What can hang from each mark
C: Y
V: D
W: Y
U: C D
D: B N U V X Y
N: D
S: D
Y: W
P: D

Every row comes from one small tree of marks. The marks that hang from a mark follow it in brackets, in alphabetical order. Every link used is in the known rows. Which tree was each row made from?
Known rows
W(Y): 4.25; -3.69; 0.28; -0.20; -0.79; 2.22; -2.86; 1.75; 4.26; -0.30; 2.71; -2.87; 2.44; 2.38; 0.87; 1.09; -6.83; -3.01; 2.10
N(D): 6.35; -1.98; 0.10; -0.12; 2.16; 6.65; -1.25; 1.97; 1.70; -1.50; -0.03; -2.94; 2.25; -0.05; 2.29; -0.24; -5.76; 0.86; 2.81
V(D(B N U X Y(W))): -0.73; 1.64; -0.28; -0.89; -1.92; -1.09; 0.39; 0.61; -3.43; 2.16; -0.02; 1.65; -2.48; -5.46; -2.52; 0.62; 2.07; -1.57; 0.01
S(D(V X)): 3.92; -1.09; 0.20; -1.57; -0.44; -4.29; -3.26; -3.94; -0.67; 1.40; 0.05; -1.44; -1.80; 4.15; 2.57; -2.62; 0.10; 0.58; -0.32
C(Y): 5.82; -3.71; -0.25; 0.02; -1.09; 2.07; -1.32; 0.63; 3.21; 0.41; 3.06; -3.01; 1.12; 2.44; 0.66; 0.59; -4.30; -3.01; 2.94
V(D(B N U(C) X Y(W))): -3.35; 2.47; -0.91; -0.24; -0.69; -1.21; 2.24; 0.68; -1.90; 1.54; -0.35; 2.41; -2.42; -4.38; -2.24; 1.51; 0.50; -0.82; -1.03
N(D(B U(C) V X Y)): 1.02; 2.88; 0.08; 1.78; 1.25; -1.46; 5.04; 1.17; -3.00; -3.76; -2.30; 2.07; -0.31; 2.23; 0.79; -0.73; 2.47; 0.67; -2.45
P(D(U X Y(W))): 1.43; -0.55; 0.78; 1.25; 1.29; 1.01; -1.92; -2.19; -5.47; -0.37; -1.89; 0.96; -0.34; -1.55; -1.03; -0.97; -4.99; -3.20; 2.86
V(D(X)): 5.68; -0.06; -0.27; -1.17; -0.40; 0.56; -1.67; -0.07; -1.04; 1.09; -0.13; -4.80; -3.02; -0.10; 3.72; -2.90; -4.04; -0.64; -0.12
D(Y): 3.64; -3.54; -0.15; 0.21; -1.88; 3.58; -3.34; 1.06; 0.09; -0.26; 1.43; -0.98; -0.52; -0.49; -0.25; -0.54; -4.45; -2.22; 2.24
U(C D(B X Y(W))): -3.55; -1.88; -1.72; 1.46; 0.85; -2.16; 3.76; -1.93; 1.24; 1.77; -1.85; 1.85; -1.78; 2.68; 0.77; -1.37; -1.12; -1.69; -0.37
Y(W): 2.36; -3.18; 0.27; -1.77; 0.32; 3.05; -4.09; -0.06; 5.69; 2.05; -1.09; -0.83; -0.15; -2.12; 0.12; -0.23; -6.41; -0.53; 5.15
V(D(N U Y)): 1.69; 0.78; 0.21; -0.27; -2.12; 3.87; -4.11; 2.29; -2.12; 1.26; 3.02; -2.18; 0.06; -4.74; -1.22; 1.47; -1.49; 0.01; 0.56
U(C D(B N V X Y(W))): -6.67; 1.09; -0.91; 0.21; 1.61; -4.22; 4.17; -2.33; 1.29; -0.09; -2.49; 2.31; -1.10; 1.66; -0.33; -1.02; 4.64; 0.32; -1.76
S(D(Y)): 3.55; -4.70; -1.14; -0.07; -1.74; 1.78; -4.93; -1.87; -1.17; 2.82; 3.30; 0.26; -0.31; 0.93; -0.22; 0.69; -4.36; -1.59; 1.87
V(D): 5.28; -1.00; -0.41; -1.33; -0.24; 4.37; -3.29; 1.50; 2.39; 1.72; 0.91; -5.21; -1.00; -1.74; 3.51; -1.01; -5.35; 1.13; 1.13
S(D(N V)): 1.10; -1.23; 0.37; -2.47; -0.09; -0.08; -5.22; -2.01; 2.12; 1.53; 2.11; -1.22; 1.38; 0.37; 0.24; 0.63; 1.23; 2.79; 0.77
U(C D(Y)): -1.04; -2.68; -1.22; 2.13; 0.60; 2.84; -0.77; -0.22; 2.64; 1.01; 1.14; -2.02; 0.85; 3.38; 2.06; -0.48; -4.67; 0.09; 0.16
D(B N U(C) V X Y): -4.27; 3.36; 0.91; 0.22; -1.75; -4.73; 2.61; 0.75; -2.22; -2.70; -0.66; 3.03; -0.94; 0.18; -2.33; 0.03; 7.32; 0.67; -3.54
P(D(B N U)): -0.43; -0.17; 1.47; -0.66; 0.88; 5.27; -1.69; 2.02; -0.71; -0.64; 0.67; -0.90; 4.32; -3.64; -0.73; 1.90; 1.42; 2.57; 0.62

Write each row's tree
-5.27; 0.04; -0.15; 0.58; 2.32; 4.27; 0.77; 0.78; -0.82; -0.63; -0.51; 3.53; 2.85; -4.87; -3.35; 3.76; -1.68; 0.31; 1.44 : P(D(B N U(C) Y(W)))
-3.11; 0.83; 0.09; -0.28; -0.63; -3.61; 3.34; 0.28; 1.80; 0.65; 0.85; 2.85; 0.74; -0.12; -3.50; 2.48; 2.31; -1.83; 0.26 : D(B N U(C(Y(W))) X)
-3.42; 0.09; -0.12; -0.56; 0.04; -3.90; 1.92; -2.38; -0.47; 0.68; -1.97; 1.48; -1.25; 0.44; -0.60; -2.15; 6.55; -0.61; -0.48 : U(D(B N V X Y(W)))
1.56; 0.79; -0.72; 1.18; -1.01; 3.28; -2.08; 2.04; -0.04; 1.17; 1.73; -2.07; -1.02; -1.58; 1.14; 1.11; -5.60; 0.44; -0.24 : V(D(U(C) Y))
-6.11; 3.18; 0.62; -0.34; -0.64; -5.39; 2.67; -0.47; -0.39; -1.26; -2.34; 5.13; -1.56; -1.68; -3.71; 0.78; 5.61; -0.06; -1.19 : D(B N U(C) V X Y(W))
-1.54; 2.40; 0.57; 1.09; -1.91; -5.21; 2.93; 0.40; -1.50; -1.89; -1.74; 2.48; -2.33; 2.55; -0.06; -1.36; 4.61; 0.22; -3.27 : D(B U(C) V X Y)
-0.53; 0.29; 0.56; 0.22; -0.37; -2.75; -1.03; -2.28; -2.66; -0.92; -0.03; -2.00; -0.51; 2.73; 0.94; -3.23; 4.29; -0.61; -1.24 : U(D(N V X Y))
2.71; 2.89; 0.11; 1.36; 2.11; -2.60; 6.45; 0.89; -0.08; -3.12; -1.26; 0.25; 1.06; 4.35; 1.79; 0.04; 2.50; 0.60; -1.87 : N(D(B U(C(Y)) V X))
-1.40; -1.27; -0.85; 0.80; 0.81; -1.41; 3.06; -0.61; 2.92; 1.32; -0.96; -1.88; -0.20; 4.86; 3.66; -2.32; 0.32; 1.29; -2.26 : U(C D(B X))
-2.65; 3.37; 1.23; 1.15; 2.36; -0.71; 0.19; -1.37; -5.54; -4.12; -1.21; 0.24; 1.06; 0.17; -0.63; -0.29; 0.66; 0.28; -1.73 : P(D(N U(C) V X Y))
-0.03; -1.29; -0.43; 1.07; 1.41; -0.83; 0.19; -1.59; 2.49; 1.02; -0.56; -3.53; -0.06; 5.55; 3.98; -2.79; -3.56; 0.56; -0.82 : U(C D(X))
-1.36; 2.46; 1.64; -0.49; -3.17; -4.41; 0.62; 0.70; -3.84; -1.95; -0.21; 2.31; -1.01; -0.86; -2.62; -0.94; 9.05; -0.14; -2.38 : D(B N U V X Y)
0.83; 1.78; -0.29; 0.72; 3.19; 0.72; 4.85; 1.56; 4.75; -1.35; -1.59; 1.57; 2.48; 1.25; 0.45; 2.58; -0.16; 1.74; 1.32 : N(D(B U(C(Y(W))) V))
-0.60; -0.88; -1.44; -1.73; -0.63; 3.48; 0.02; 1.54; 0.55; 2.01; 0.65; 0.82; -1.52; -6.62; -1.77; 1.79; -0.43; -0.81; 1.39 : V(D(B N Y(W)))
-4.42; 2.32; 0.67; 0.71; 1.88; 2.37; 1.47; 1.17; -1.79; -3.16; -0.58; 1.56; 2.83; -2.03; -1.13; 2.20; 3.17; 2.55; -1.86 : P(D(B N U(C) V Y))
-0.75; 0.21; 0.97; -2.10; -1.75; -1.48; -3.65; -0.45; 2.00; 2.59; 2.15; 1.00; 2.18; -0.49; -1.02; 1.90; 6.33; 4.29; -0.71 : S(D(B N U V))
